In the rows, 128 means zero.
Known rows, with every way that one mark hangs from another:
E(N(X) Q): [115 177 128 105 115 157 174 142 110 114 152 163 190 108 113 175 132 113
  96 113 129 156 179  63 156 127 130  62 124  94  98 206 156 145 138 181
  81 168  88 141 124]
S(G): [131 141 107 105 128 148 134 182 122 126 160 144 116  89 143 133 144 130
  88 120 124 142 136 108 152 159 114  90 120 121 133 145 143 138 127 151
 108 168  94 131 154]
S(G(N)): [118 133 115  92 124 154 136 186 114 141 165 159 107  90 142 133 125 142
  79 114 110 167 130 100 155 167 109  98 124 118 128 158 148 130 140 142
 114 175  84 143 152]
E(N Q): [129 179 129  86 134 155 154 148 112 129 139 159 175 123 123 185 130 105
 103 122 123 144 168  61 156 125 131  74 123  94 118 204 143 137 126 180
 102 164  91 146 124]
F(G(Q S)): [157 133 127  83 135 175 142 155 120 135 156 168  91 126 133 163 126 118
  86 114 101 147 105  98 114 141 131  82 102 127  96 174 136 156 101 139
 118 139  94 121 157]
N(E(Q)): [133 139 130 103 151 159 147 178  90 117 151 150 140 121 144 165 133 113
  93 114 100 140 147  66 153 149 129  76 164 150 123 147 149 128 101 175
 110 164 104  94 133]
D(K): [127 141 146  92 185 155 131 184 112 163 178 148 122 131 137 166 106 120
  92 139  92 139 144  95 145 165 154 109 159 118 123 164 156 118 123 148
 109 149  88 125 133]
T(L(F(G(Q(E))))): [156 137 144  52 163 147 137 181 111 125 134 152 107 121 149 158 123 143
  70 162 127 144 146 102 153 198 145  93 132 125 104 166 136 120  57 128
 121 168 116  93 128]
T(L(F)): [148 143 141  61 178 139 145 190 104 127 131 139 114 114 146 156 124 154
  70 159 132 140 151  89 151 198 143  98 142 122 112 164 145 108  70 129
 103 165 119 103 130]
Z(C): [125 157 149  79 186 130 138 152 122 148 156 148 122 137 130 184 112 155
  94 145  96 124 113 115 148 130 126  99 131 125 117 176 160 107 116 160
  98 151  99 115 138]
Z(C G(N(E) S)): [125 136 177  89 178 142 128 169 129 144 170 185 111 150 127 201  93 161
  78 102  88 158 114  96 134 108  88  99 125 163 114 158 152 116 126 135
 119 160  69 105 164]
G(N(X) Q(E) S): [135  98 146  84 122 178 132 155 101 148 178 201 148 105 146 140  88 159
  69  96  64 204 121  61  99 159 158 108 119 132  67 197 182 128 120 138
  81 144  80 102 126]
G(N(E X) S): [126 112 149 107 145 176 158 174  82 138 191 192 119  99 134 136  91 154
  64  82  80 196 125  47 115 152 135  98 149 154  84 159 188 118 133 141
  87 166  85 113 154]
L(F(G)): [143 162 138  65 151 168 159 168 117 110 157 151  89 119 146 164 128 111
  78 145 136 139 149  97 157 155 145  73 115 120  93 179 127 122 100 151
 103 174 110 128 151]
R(K): [125 179 136  94 167 168 170 191  89 128 154 147 127 139 151 161 113 133
  82 142 103 146 142  66 127 164 148 101 147 125 113 156 158 121 118 136
 113 163 102 133 126]
R(G(Q(E) S) K): [137 160 152 112 114 195 149 183  99 129 165 172 118 145 180 163 100 124
  64 123  92 166 149  40  93 125 157 114 122 153 104 156 157 133 133 138
 116 137  80 111 110]
N(E): [130 137 134 103 169 157 139 184  86 116 155 148 127 110 146 152 122 124
  95 115 100 142 131  82 153 159 138  94 158 159 123 134 151 103  95 163
 114 168 108  89 138]
L(F(G(S))): [156 157 142  69 153 172 158 169 119 120 162 160  87 119 145 161 126 115
  72 135 134 144 142  83 141 147 148  72 112 125  85 176 135 130 104 148
  95 167 106 130 159]
G(Q(E)): [143 127 129  78 143 157 113 162 112 131 143 158 157 119 155 156 117 128
 102 132  87 151 127 101 133 166 160 107 120 127 107 185 141 116  83 157
 106 142 101  85 111]
R(G(N(X) S)): [112 141 150 124 108 176 161 164  99 132 191 177 103 117 157 151  99 137
  73 101 112 162 138  64 108 122 126 116 118 144 108 168 169 123 157 137
 101 156  71 135 137]
S(G(T)): [128 146 116 120 127 153 140 181 120 137 142 147 103  98 140 117 115 115
  88 109 108 151 122 104 170 149 122  95 131  99 120 143 155 142 122 153
 116 164  96 130 148]
Q(E(N)): [138 157 149  85 157 148 115 145 110 143 167 168 169 121 153 156 109 119
 107 133 115 144 145  99 157 151 161 123 120 126 126 176 153  96  87 160
 120 181 102 105 119]
E(N): [126 175 131  84 160 152 145 157 109 129 146 156 155 108 125 167 113 123
 105 122 121 150 144  86 153 140 147  96 116 109 122 185 143 104 115 164
 109 171  97 138 132]
G(N(E X) Q S): [129  97 139  93 128 187 150 176  88 127 167 194 131  90 129 143  91 158
  62  81  58 214 120  45 104 154 146  84 141 148  66 176 176 127 129 150
  79 139  79  95 139]
T(L(F(G(N S)))): [156 137 148  55 169 153 149 182 104 137 143 158  89 119 144 156 114 151
  59 150 129 153 139  86 142 192 135  95 134 125 104 165 145 120  75 117
 116 170 111 116 142]
W(N(E X)): [113 136 131  83 158 143 159 161  81 123 169 139 138  76 153 137 110 135
  91 108 136 175 152  85 155 161 138  83 176 152 124 154 158 106 105 151
  87 171  98 104 152]
L(F(G(Q))): [144 156 135  55 142 172 154 171 118 105 146 153  95 116 142 166 128 112
  78 144 126 149 146  96 153 158 151  65 111 118  81 186 122 128  99 156
  98 161 105 117 142]
G(N): [113 139 136  77 160 156 144 173  92 150 166 166 118 120 142 157  98 145
  93 123  93 160 121  85 140 167 131 118 136 120 118 186 158 103 122 135
 116 171  89 137 134]
R(G): [117 159 138 121 125 161 146 168 105 121 166 146 108 125 165 162 122 117
  98 126 126 122 143  93 132 126 130 115 120 141 136 159 142 115 131 153
 117 155  86 123 126]
U(N): [116 142 130 100 172 169 157 181  81 140 165 140 116 128 124 157 121 146
  82 130 121 127 124  70 144 159 152 100 128  95 134 180 137  93 109 128
  98 172 104 147 120]
F(G): [136 155 127  89 144 158 152 155 113 129 164 153  91 132 139 167 131 113
  99 132 122 124 116 121 145 152 120  91 115 125 119 165 133 136 101 136
 134 172 100 131 154]
R(G K): [111 187 148 119 126 182 171 189  93 118 165 150 106 145 172 167 109 119
  75 137 116 143 156  58 119 134 138 112 135 145 124 147 151 119 145 138
 124 161  85 135 115]
N(E X): [111 135 136 132 141 161 167 174  84  90 173 153 145  88 134 137 123 135
  85 102 106 160 145  87 148 162 137  76 162 156  97 136 169 115 111 164
  87 176 103  79 139]

Rows:
[168 113 137  84 147 166 112 159 115 148 157 177 146 119 155 150 114 135
  86 114  80 161 116  72 101 144 166 108 112 137  95 179 160 133  91 151
  91 125  97  91 131]
G(Q(E) S)
[140 133 139  85 126 185 149 158 111 156 147 187  72 134 129 151  76 117
  80  99  72 177  87  83 132 138 134  96 117 107  77 184 154 150 110 131
 134 146  83 133 149]
F(G(N Q S T))
[139 154 147  94 171 148 154 181 103 143 115 145 103 126 139 134  82 126
  83 138 106 148 126  87 172 171 151 107 157  94  97 159 163 117  73 140
 116 159 115 108 121]
G(T(L(F)))
[117 114 117  93  96 163 128 177 117 125 165 173 135  80 145 127 123 146
  76 109  93 188 138 104 150 176 124  93 119 119 104 170 154 135 132 148
 101 170  79 112 132]
S(G(N(X) Q(E)))
[121 120 141  74 146 162 140 184  92 159 102 168 108 123 128 142  52 150
  81 117  53 193 102  79 157 184 145 117 152  89  83 190 166 118  86 130
 129 141  93 106 105]
G(N Q T(L))
[153 161 146  80 149 177 163 167 117 125 153 163  78 123 142 149 104 104
  74 129 123 151 133  81 156 139 153  76 120 111  75 174 144 132 101 150
 100 162 106 130 155]
L(F(G(S T)))
[115 135 131 134 124 162 175 168  88  91 167 155 158 100 133 151 134 123
  83 101 109 156 163  70 151 152 125  63 167 148  95 148 167 138 117 176
  82 171 101  85 133]
N(E(Q) X)
[110 181 146 123 111 194 170 190  93 118 132 155 104 146 163 161  78 108
  76 123  85 166 138  52 130 125 151 108 139 120  95 157 154 131 136 145
 129 138  82 121 100]
R(G(Q T) K)
[136 150 140  46 139 178 153 174 113 115 152 164  91 115 142 168 113 123
  73 139 118 166 141  90 155 163 149  72 114 116  78 194 126 121 106 148
 104 167  97 126 142]
L(F(G(N Q)))
[131 163 149  66 144 174 165 170 110 126 147 165  77 124 141 154  93 111
  76 134 117 162 135  87 171 154 147  83 125 106  77 184 140 118 105 147
 113 180 103 136 145]
L(F(G(N T)))
[119 132 152 125 138 176 171 160  92 161 166 191 104 116 127 117  51 140
  72  78  69 196 103  53 130 138 145 112 145 101  64 177 207 133 134 134
  94 156  84 138 143]
G(N(X) S T)
[144 136 150  89 146 167 154 162 105 167 152 183  60 139 132 146  79 128
  73 113  92 164  92  88 139 155 122 109 131 111  97 164 165 143  96 114
 146 167  93 136 155]
F(G(N S T(L)))
[161 135 141  57 164 154 145 183 110 128 132 153  96 116 142 160 124 149
  62 152 126 149 142  88 139 189 142  86 130 124  99 169 138 127  67 123
 111 157 115 104 138]
T(L(F(G(Q S))))
[140 131 115  92 121 157 135 193 125 127 114 148 103  88 137 125 114 130
  73 122 100 169 130  99 168 171 131  81 132  97 102 153 144 145 103 148
 110 148 100 108 135]
S(G(Q T(L(F))))
[105 131 135 124 140 181 180 180  70 110 172 148 137 112 116 155 128 141
  68 110 116 148 149  51 154 155 147  68 154 112 112 166 150 110 119 148
  78 180 100 120 118]
U(N(E(Q) X))
[113 137 128  83 146 144 165 158  84 124 165 142 146  83 153 146 119 129
  90 106 136 171 164  75 155 153 130  70 179 146 122 164 157 123 109 159
  83 167  96 108 149]
W(N(E(Q) X))
[113 174 165 126 120 198 177 187  85 150 162 183  80 152 167 147  56 121
  59 106  81 180 131  23 114 117 144 126 145 130  95 153 180 128 157 125
 131 153  71 149 120]
R(G(N S T) K)
[158 135 142  97 130 176 136 146 119 148 147 178  91 139 143 147  94 103
  89 110  84 156  96  99 135 134 147  99 111 115  83 169 152 153  86 141
 133 143  96 106 143]
F(G(Q(E) S T))
[124 115 145 109 121 187 160 164  98 152 141 195 115 108 122 124  49 144
  69  76  45 217  99  50 119 140 153  99 136  97  45 196 192 144 129 142
  84 127  77 118 129]
G(N(X) Q S T)
[165 118 138  99 155 163 135 176 108 160 107 167 108 123 130 133  76 140
  76 108  66 173  97  63 120 153 159 105 141 101  80 168 173 146  78 136
 106 110 102  95 126]
G(Q S T(L))
[104 148 171  87 160 143 128 163 138 140 127 175 117 157 118 198  65 149
  95 111  68 164 102 118 161 112 100  99 120 113  92 186 145 121 120 141
 127 146  68 105 131]
Z(C G(N Q T))
[172 112 151  95 153 159 116 166 110 168 117 179 122 129 148 129  70 135
  77 114  63 175 100  69 125 157 169 121 140 111  82 167 179 139  60 137
 116 120 104  76 115]
G(Q(E) S T(L))
[115 168 171 109 176 130 136 159 143 135 136 156 116 162 125 193  86 135
 102 120  99 127 109 130 166 104  97 101 121 120 113 162 147 123 113 145
 125 156  81 106 144]
Z(C G(T))
[144 156 151  69 147 180 163 168 112 134 158 174  73 125 141 152  91 112
  68 125 112 167 130  75 155 144 150  81 122 110  71 182 150 127 107 144
 105 170  98 137 153]
L(F(G(N S T)))
[123 134 130  92 128 155 143 194 112 145 136 163  88  94 139 119  97 139
  66 117 103 179 129  90 178 176 117 100 141  98 111 151 161 130 116 135
 121 177  93 132 142]
S(G(N T(L(F))))
[142 123 120 101 117 151 118 182 125 140 123 155 119  96 146 119 110 128
  80 122  94 166 123 107 168 174 132 101 131 104 113 147 152 143  89 145
 125 155  99  96 126]
S(G(Q(E) T(L)))
[147 152 141  56 141 172 143 166 120 109 151 159 101 118 152 165 123 112
  80 146 125 150 149  98 158 159 158  75 109 122  80 186 125 121  90 156
 103 166 106 108 138]
L(F(G(Q(E))))
[151 145 141  60 171 145 150 182 108 125 135 145  94 120 143 162 126 144
  70 162 138 139 147 101 153 196 136  91 136 124 111 163 137 118  68 124
 118 173 118 107 137]
T(L(F(G)))
[134 140 117 113 130 144 139 187 117 140 132 146  99  97 139 117 115 129
  80 120 112 151 124 105 172 168 118  99 139 102 124 136 158 141 107 139
 123 165 102 120 145]
S(G(T(L)))
[108 124 116 110  96 168 146 182 115 129 141 167 111  82 128 117  97 134
  76  93  81 197 121  95 162 160 124  84 130  94  87 168 162 147 138 151
 103 158  79 124 135]
S(G(N(X) Q T))
[108 134 167  73 167 144 120 171 131 127 145 174 127 144 124 212  92 160
  89 113  76 163 118 115 151 125  94  88 122 149 107 174 133 111 119 146
 124 154  68  88 139]
Z(C G(N(E) Q))
[129 149 141  56 130 180 163 169 113 104 158 165  97 107 137 163 113 125
  71 135 119 173 147  91 155 165 146  67 114 116  68 196 132 125 113 149
  94 171  97 125 141]
L(F(G(N(X) Q)))
[140 106 147  94 141 190 136 180  86 160 130 196  99 115 130 132  46 131
  72  73  31 216  89  37 132 138 155 104 154 122  67 171 181 126 110 152
 112 127  82 102 131]
G(N(E) Q S T)
[117 175 149 116 119 186 167 198  94 124 119 152  99 146 163 158  77 122
  68 133  86 166 140  55 128 143 148 112 147 121 102 152 156 130 119 131
 134 140  85 112  95]
R(G(Q T(L)) K)
[138 153 138  98 149 155 156 162 112 142 137 155  76 139 134 151 100 112
  91 132 112 133 103 117 162 161 124 102 134 108 109 156 146 139  77 125
 150 168 106 121 142]
F(G(T(L)))
[160 133 135  92 138 170 147 160 115 146 128 170  75 133 131 150  95 119
  80 114  89 156  95  93 130 149 135  91 121 110  88 164 150 158  80 129
 134 136 100 112 146]
F(G(Q S T(L)))
[125 139 129  65 166 141 143 164  84 143 153 140 133  98 161 155 118 121
  97 116 130 161 152  69 158 153 130  81 178 149 140 162 144 115  98 160
 102 162  97 116 147]
W(N(E(Q)))
[131 136 108 109 114 161 132 184 123 129 125 150 109  91 138 124 114 118
  89 109  91 166 119 103 162 152 130  85 126  97 106 155 148 149 120 159
 109 145  90 117 139]
S(G(Q T))
[155 128 133 111 146 175 140 167 111 154 121 169 112 123 132 136  78 120
  88  96  62 172  96  60 119 126 162  99 129 100  73 177 170 150 104 155
  95 108  96 108 133]
G(Q S T)
[144 156 145  68 136 176 148 165 119 116 138 162  95 122 147 154 103 103
  81 139 114 156 137  97 169 154 162  79 119 109  73 184 133 126  85 158
 109 164 106 107 135]
L(F(G(Q(E) T)))
[108 141 164  69 163 137 122 165 139 132 146 170 128 151 122 212  95 163
  93 120  84 156 116 122 145 124  91  94 109 133 105 190 131 117 124 138
 117 149  68 106 137]
Z(C G(N Q))
[132 157 150  71 146 177 162 175 104 118 148 168  77 120 141 154  93 107
  74 128 111 166 136  84 178 156 145  79 134 118  77 173 140 112 102 153
 115 183 104 124 147]
L(F(G(N(E) T)))
